Every row comes from one small tree of marks. The marks that hang from a mark follow it in brackets, in alphabetical order. Every link used is in the known rows. Which tree was each row made from?
Known rows:
U{P{L}}: [-0.07 -0.60 -1.13 -0.38 -1.06  0.30 -0.25 -0.50 -0.40 -1.73 -2.20 -0.72
  0.52 -1.90 -1.55 -1.22  2.40 -0.31 -1.28 -0.44 -1.84  0.13  0.62 -0.78
 -2.21]
M{G P{L{F} Q U}}: [-4.93  0.15 -1.18 -2.18  1.82 -1.08 -0.17  0.56  2.81  1.18 -1.64  0.92
 -1.80  3.40  4.59 -0.31  2.72 -1.65 -0.76 -0.29 -0.41 -2.15 -5.28 -1.12
 -1.71]
L{F{M Q{G} U{P}}}: [ 0.37 -0.91  0.82 -0.95  0.85 -0.64 -1.75 -3.52 -4.94  0.88  4.55 -2.93
  2.23  0.19 -1.24  1.67 -3.18  0.42 -2.88 -1.99 -0.70  0.15  1.98  3.94
  0.30]
Q{G{L{F} U{P}}}: [ 0.67  0.07 -1.37 -0.28 -0.37 -0.27  1.24 -0.31  1.42 -0.62  0.74  1.85
  3.58 -1.75 -1.92  0.37 -0.37  0.85  0.30 -0.49  2.12  1.70  1.78  0.34
  4.10]
P{L{G} Q}: [-0.25  1.16 -0.11  1.31  0.79 -1.35  0.28  1.84  3.00 -1.11 -1.70 -0.78
 -4.07 -0.46  1.55  0.03  0.83  0.46  0.05  0.91  0.01 -2.15 -3.18 -3.17
 -1.55]
G{U}: [ 1.19 -0.76  1.34  0.77 -0.50  2.20 -0.92  1.88 -0.91  0.30 -2.48  0.72
 -0.65 -0.09 -1.45 -1.68  1.31  0.78  1.33  1.79  0.99  0.04  1.25 -1.87
  0.69]
P{Q}: [ 0.67  0.26  0.65  0.04 -0.34  1.48 -1.87  3.13 -2.42  0.07 -2.64 -0.24
 -2.94 -1.24  0.39 -0.87  1.90 -0.23  0.08  1.86  0.36 -0.64 -1.75 -3.37
 -1.20]
M{F{Q U{P}} G{L}}: [ 0.36  3.34  0.49 -2.13 -1.78 -0.50  1.95 -0.62 -3.68 -1.38  0.99  0.67
  1.89  0.20 -1.60  2.13 -1.70 -0.11 -2.49  0.22 -0.80  1.53  1.12  0.88
 -0.67]
U{G{L{F{M}} Q} P}: [ 1.63 -0.66 -2.67  1.16 -0.08  0.12 -0.58 -2.12  1.67 -1.74  2.43  0.04
  4.35 -2.82 -0.44 -0.45  0.92 -1.91 -0.22 -0.68 -2.93  3.04  4.45  3.14
  1.10]
M{G{Q U}}: [ 0.65  1.81  1.50  3.04 -1.12  2.54 -1.01  1.20  0.73  0.48 -2.10  0.85
 -0.06  1.30 -0.89  0.52  1.46  0.56  2.03  2.83  0.78  1.10  0.32 -1.53
  2.54]
S{P{L{F{Q U} G}}}: [-0.98 -0.79  0.10  0.00  0.56 -3.84  3.44 -0.52  0.38  0.45  2.55 -2.75
 -1.10  0.84  0.04  2.51 -4.24  0.16 -0.21 -2.44 -0.78 -0.85 -1.54  2.00
 -1.88]
U{G{L{F} Q} P}: [ 1.07 -0.21 -3.83  1.25 -1.03 -0.59  0.41 -1.08  2.88 -1.29  0.54  1.29
  4.48 -3.30 -0.77  0.50  1.35 -1.18 -0.48 -0.12 -2.71  3.58  2.49  1.56
  1.91]
L{G{Q}}: [ 0.94  1.31 -0.95  3.46  0.33 -0.58 -1.96  0.64  2.47 -0.39 -1.22 -0.62
 -1.60 -0.59 -1.30  0.05 -0.08  1.94  2.26  1.67 -0.26  1.32 -0.57 -1.69
  0.89]
S{P{U}}: [ 0.95 -2.20  0.39 -1.34 -1.76  1.39 -1.09  1.85 -2.70 -0.29 -2.94  0.74
 -1.45  0.38 -0.61 -1.75 -0.08  0.13  1.87 -0.86  0.07  0.69 -1.22 -2.24
 -2.99]
S{P{Q U}}: [ 0.36 -1.20  1.57 -1.73 -1.91  1.70 -0.83  3.97 -2.39  0.43 -3.04  0.73
 -2.74 -0.06  1.21 -0.97 -0.26 -0.54  1.73 -0.15  0.48 -0.03 -3.37 -2.71
 -3.23]
G{L}: [ 1.43  0.62 -1.33  0.88 -0.63  0.60  0.15  2.00 -1.65 -1.62 -2.37  0.44
 -1.82 -2.44 -1.72 -2.05  1.16 -0.53  0.56  1.70  1.47  1.25  1.44 -3.84
 -0.26]
Q{G{L{F} U}}: [ 0.93  0.42 -0.86  0.93  0.60 -0.19  1.43  0.67  1.19 -0.45  0.47  2.16
  0.38 -0.81 -0.37 -0.27 -0.57  0.94  1.38  0.93  3.84  0.63  1.12 -1.94
  4.40]
Q{G{L{F{M}} U{P}}}: [ 0.96 -0.48 -0.28 -0.38  0.51  0.56  0.30 -1.09  0.06 -1.27  2.79  0.82
  3.30 -1.00 -1.76 -0.59 -1.18 -0.02  0.36 -0.92  1.89  1.44  3.46  1.87
  3.46]
L{F{M} G{U}}: [ 0.28 -1.34  0.90  0.73  2.83 -0.49 -1.32  0.13  2.15 -0.77  2.41 -0.50
  0.76  1.99  0.01 -1.25 -0.68  0.61  2.14 -0.48  0.29 -0.64  1.17  1.66
  1.52]
G{L{F{M{P}}} Q}: [-1.33  0.29 -1.91  1.39  1.71 -0.35 -0.24  0.39  0.90  1.10  1.43 -0.30
  0.15 -0.99  0.22 -2.45  0.71 -1.83  2.38  0.88  0.67  2.49  3.02  1.33
  1.27]
F{M{P{U{G}}} Q}: [ 0.57 -1.42 -0.51 -1.96  1.81  0.96 -1.51 -2.90 -2.55  1.22  0.26 -1.06
 -1.23  2.00  1.11 -2.55  2.00 -1.24 -0.53  0.40 -1.94 -0.16  1.21  0.43
 -2.66]
S{P{L U}}: [-0.23 -2.13  0.32 -0.74 -1.54  0.56  1.11  1.27 -0.82 -1.12 -2.90  0.45
 -2.43  0.21  0.71 -1.98  0.10 -0.25  1.43 -1.53  0.13 -0.44 -1.57 -2.07
 -3.66]
L{F{M Q{G} U}}: [ 0.53 -0.56  1.37  0.36  1.68 -0.68 -1.51 -2.63 -5.01  1.21  4.43 -2.66
 -0.91  0.94  0.24  0.82 -3.33  0.46 -1.72 -0.70  1.02 -0.88  1.44  1.71
  0.74]
L{F{M} G{Q}}: [-0.06 -0.35 -0.63  2.94  2.48 -1.22 -2.74 -0.49  2.16 -1.08  2.66 -1.57
 -0.09  0.21  0.42 -0.39 -1.13  0.65  2.42  0.09 -1.00  0.94  0.90  1.69
  1.44]
F{M{P} U}: [-0.45 -1.10  0.83 -1.24  0.91  1.58 -2.77 -0.46 -3.40  2.77 -0.33 -1.78
 -0.94  1.68 -1.21 -2.11 -0.14 -1.23 -1.14 -0.39 -0.93 -0.87  2.35  0.50
 -2.37]
F{U{P{Q{G{L}}}}}: [ 1.23  1.52  0.35 -0.47 -2.08  0.61  0.19  0.91 -1.22  0.90 -0.71  0.34
  0.37 -2.45 -1.33  1.88 -2.47  0.14 -3.03 -0.34  1.64  0.44 -0.22 -1.44
  0.12]

Which tree is each row?
[ 1.04 -0.49  0.87 -1.28 -1.85  1.08 -1.15  2.14 -2.50  0.57 -2.27  1.14
 -3.20  0.24  1.25  0.37 -0.94  0.67  1.34 -0.13  1.85 -0.89 -4.39 -3.41
 -1.14]  S{P{Q{G} U}}
[ 0.26  0.64  0.76  0.08 -1.28 -0.66  0.96 -3.24 -2.57  0.64  0.66 -2.34
 -0.22 -0.79 -1.72  2.19 -2.14  1.32 -3.54 -0.85  0.01 -0.75  0.26  0.71
 -1.12]  F{Q{G} U{P{L}}}
[-1.62  1.15 -0.56 -0.29  0.41  0.50  1.07 -0.35  1.71  1.17 -2.98  0.60
 -0.99  3.08 -0.12 -0.54  3.63 -1.04  0.40  1.29  0.22 -1.47 -0.54 -1.69
  0.45]  M{G{U} P{L}}
[-2.35 -1.60 -1.29 -1.86  2.39 -0.23 -0.61  0.31  0.42  0.24  0.70  0.59
 -0.22  1.00  1.37 -4.08  0.38 -1.64  0.89 -1.02  1.19  1.24  1.57  0.41
 -1.21]  G{L{F{M{P{U}}}}}
[ 1.35  1.04  1.22  3.68 -0.01  0.45 -0.67  1.21  4.19  0.54 -1.02  0.43
 -0.58  0.23 -1.38  0.13 -0.56  2.46  3.32  2.18  1.00  1.20  0.60 -0.60
  2.21]  L{G{Q U}}
[ 1.90 -1.39 -2.58 -0.02  1.59 -0.30 -0.29 -1.06 -0.36 -2.53  1.90  0.17
  1.10 -1.26  0.64 -1.81  1.58 -2.26 -0.96 -0.12 -1.35  0.34  3.48 -0.19
  0.36]  U{G{L{F{M}}}}
[-0.62 -1.06 -0.88 -0.01  0.14 -0.57  0.89 -1.55  2.22 -0.78  0.58  0.91
  2.83 -0.33 -0.34  0.70  0.73  1.05 -0.13 -1.03  0.19 -0.76  0.29  1.34
  2.25]  Q{G{U{P{L{F}}}}}
[-0.97 -1.62  1.00 -0.64 -0.76 -1.99  3.22  0.15 -2.93  0.91  1.81 -2.17
 -1.12 -0.13  0.31  1.38 -3.03 -1.01 -0.68 -2.09 -0.31 -0.59  0.03  1.83
 -2.32]  S{P{L{F{Q U}}}}
[-1.95  0.43  0.98 -2.41  1.32  2.17 -3.21  0.70 -1.54  1.52 -1.82 -0.24
 -2.64  3.98  2.46 -1.69  2.10 -1.93 -0.22  0.40 -0.23 -1.25 -2.74 -1.53
 -2.42]  F{M{G P{Q U}}}
[-0.27 -0.54  0.40  0.57  0.79 -3.09  4.69  0.38  2.41 -0.12  2.04 -1.23
 -0.74  0.65  0.08  1.32 -2.02  0.49  2.83 -0.97  0.64 -0.37 -1.31  1.85
  0.36]  S{P{L{F{Q} G{U}}}}
[ 0.89 -0.07  0.06  0.42 -1.01  0.93  0.60 -1.59  1.00 -0.61 -1.26  0.68
  0.93 -0.74 -1.64  0.11  0.98  1.49 -0.34  0.03  0.94 -0.69  0.72 -0.52
  1.28]  Q{G{U{P{L}}}}
[-1.09  2.28  0.06 -1.85  0.53 -2.15  1.72 -2.52 -2.69  1.90  1.10  0.56
 -2.69  1.71  0.94  1.14 -1.05  1.69 -1.01  1.01  0.55 -2.66 -0.75 -0.12
 -0.82]  M{F{Q{G} U} P{L}}
[-1.46 -1.06  0.65  2.05 -1.04  0.33  1.21 -0.05  4.17 -0.12  0.42  0.49
  3.32 -1.41 -0.15 -0.06  0.72  0.39  1.46 -0.02 -0.67  1.59  1.67  3.38
  1.24]  G{Q U{P{L{F}}}}
[-1.19 -0.27  0.43 -1.12 -1.12 -0.13  0.72  2.57  0.15  0.54  0.48  0.21
  2.38 -2.43  0.04  0.89 -1.98 -1.34 -2.94 -1.50 -0.05  1.30  0.15  1.35
 -0.77]  G{L{F{U{P{Q}}}}}
[ 1.35 -0.20 -2.35  1.75 -1.73  0.57 -0.05 -2.29  2.54 -1.25 -1.64  0.06
  2.01 -2.35 -0.69  0.43  2.79 -0.45 -1.08  0.34 -4.05  0.92  1.55  0.73
 -0.80]  U{G{Q} P{L}}
[ 0.27  0.07  1.23 -0.16 -0.35  1.46 -2.48  1.57 -1.35  0.27 -2.31  1.22
 -3.60  0.33  2.07 -0.33  0.11  1.67 -0.21  1.00  2.16 -1.39 -3.70 -4.13
 -0.49]  P{Q{G} U}
[-0.12  1.11 -0.28 -0.76  1.73  0.16  0.19 -2.00 -2.85  1.04  0.97 -0.63
 -3.15  0.95  0.17 -2.31 -1.03  0.17  0.36  0.78  3.59  0.75  0.93 -1.29
 -0.10]  F{M{P{U}} Q{G{L}}}
[ 0.59  0.79  2.69 -1.10 -0.98  3.22 -1.71  1.01 -1.54 -0.14 -0.51 -0.54
  1.45  1.41 -0.43  0.20  1.58 -1.61 -0.48  0.45 -0.96 -0.12  0.36  1.08
  0.08]  F{M{G{U{P{Q}}}}}
[ 0.35  2.47 -0.26 -2.52 -1.85  0.06  0.15  0.08 -1.90 -2.06 -0.47  2.22
  2.80  0.18 -1.60  1.28 -0.64 -0.42 -2.35 -0.39 -1.39  1.24  1.25  0.10
 -0.64]  M{F{U{P}} G{L}}
[-0.43 -0.22  2.25 -0.42 -1.74  1.64  1.39  1.99  1.91 -0.04 -2.19  0.40
  0.27 -1.48  0.09 -0.53  1.47 -0.26 -0.19  0.46 -0.08 -0.78 -0.50 -0.06
 -1.04]  G{U{P{L Q}}}
[ 0.79  2.79  1.79  1.27 -1.25  1.80 -0.83  1.40  0.41 -0.71 -1.05  3.25
  0.22  1.64  0.29  0.60  1.64  1.38  3.28  3.29  0.11  0.59  0.09 -0.59
  2.66]  M{F G{Q U}}
[ 0.76 -2.55 -2.03 -1.72 -0.57 -0.30 -1.68 -2.30 -0.26  0.43  0.64  0.26
  5.17 -0.50 -0.85  1.55  0.28 -0.86 -3.81 -2.37 -4.67  0.28  1.59  2.69
 -0.92]  L{F{U{G P}}}
[-2.65  0.31 -0.93  2.39  2.09 -2.22  1.82  0.01  8.07  2.05  0.28  0.50
  0.31  1.49  0.92 -0.13  0.50  0.95  3.40  0.54  0.23  0.11 -0.65  1.96
  2.32]  M{P{L{F G{Q U}}}}
[ 1.10  0.43  0.05 -0.07 -2.24 -0.07  0.43 -2.51  1.87 -1.07  0.20  2.06
  3.15 -0.92  0.65  1.50  0.38  0.57 -1.90 -0.37 -4.54  0.02  1.91  2.78
 -1.64]  M{F{U{G{Q} P{L}}}}
[-0.46  0.59  0.56  0.40 -0.26 -2.13  1.59 -2.17  0.71  0.12  0.95 -3.34
  0.20 -0.18 -1.78  1.85 -2.67  1.33 -2.93 -1.42 -1.66 -0.32  0.00  1.79
 -2.61]  F{Q U{P{L{G}}}}
[-1.12 -0.59  1.89  0.17  1.41 -0.38 -0.76 -0.64 -1.15  0.43  2.94 -1.18
 -2.08  0.76  3.19  0.55 -2.21 -0.72 -2.37 -1.46  0.96 -3.46 -1.08  0.76
 -0.54]  P{L{F{M U}} Q{G}}
[ 0.93  0.88  0.93  0.63 -1.04 -0.01  2.20 -2.35 -0.69 -0.18  0.03 -0.87
  0.30 -0.79 -1.83  0.90  0.04  1.86 -0.62  0.75  1.49 -0.38  0.63  0.31
  1.11]  F{Q{G{U{P{L}}}}}
[-0.73 -0.40  0.07 -1.52 -0.62 -0.29 -2.15 -0.06 -1.39  1.66  0.86 -0.11
  2.06 -0.77  0.37  2.76 -1.86  0.42 -2.99 -1.44 -0.51 -0.75 -2.03  1.20
  0.64]  L{F{U{P{Q{G}}}}}
[-1.49 -0.02  1.04  0.98  1.78 -1.65  2.07  2.30  5.84 -0.13  0.39  0.63
 -1.38  0.72  2.58  0.43 -0.13  0.48  1.32  0.19  1.25 -2.08 -2.84 -0.18
  0.87]  P{L{F G{U}} Q}
[-0.53 -1.31 -2.61  0.13  0.84 -3.38  1.77  0.34  2.22 -1.74  0.32 -0.65
 -0.82  0.23  0.28  0.70 -0.43 -0.11  1.85 -1.99 -1.35 -0.89 -2.25  0.03
 -1.01]  S{P{L{F G}}}
[-0.87  1.62 -0.35 -1.50  1.41  1.51 -2.88  0.84 -2.77  1.43 -1.32 -1.06
 -2.37  2.55  1.12 -0.57  3.21 -2.66 -0.15  1.57 -1.14 -1.51 -1.81 -1.58
 -1.07]  F{M{G P{Q}}}
[ 1.46  1.03  1.99  0.69 -0.59  2.10 -0.78  2.21 -0.84  1.22 -1.85  1.50
 -2.20 -0.23  0.49  0.38  0.58  1.48  0.92  2.32  3.08 -1.68 -1.76 -3.29
  2.50]  P{Q{G{U}}}
[-0.23 -0.84  1.10 -0.05  1.60  1.42 -1.77 -0.06 -1.21 -0.96  1.52  0.04
  1.44  2.84  0.52 -0.60  1.29 -1.14  0.86  0.13 -0.26 -0.50  1.29  0.95
  2.14]  L{F{M{G{U}}}}
[-1.32 -0.92  0.92 -0.07  0.06 -0.71  2.90 -0.82  0.63 -0.17  1.33 -0.97
  2.41 -0.83 -0.55  0.02  0.46  0.31 -0.14 -0.31 -0.24  0.57  1.14  3.17
  0.33]  G{U{P{L{F{Q}}}}}
[ 0.85  0.64 -1.75 -0.70 -0.94 -1.39  1.82  2.93 -1.37 -0.50  0.31  1.14
 -1.46 -2.10  0.74  1.49 -1.16 -1.07  1.68 -0.13  2.70  0.27 -2.51 -2.56
  1.93]  S{P{Q{G{L{F}}}}}
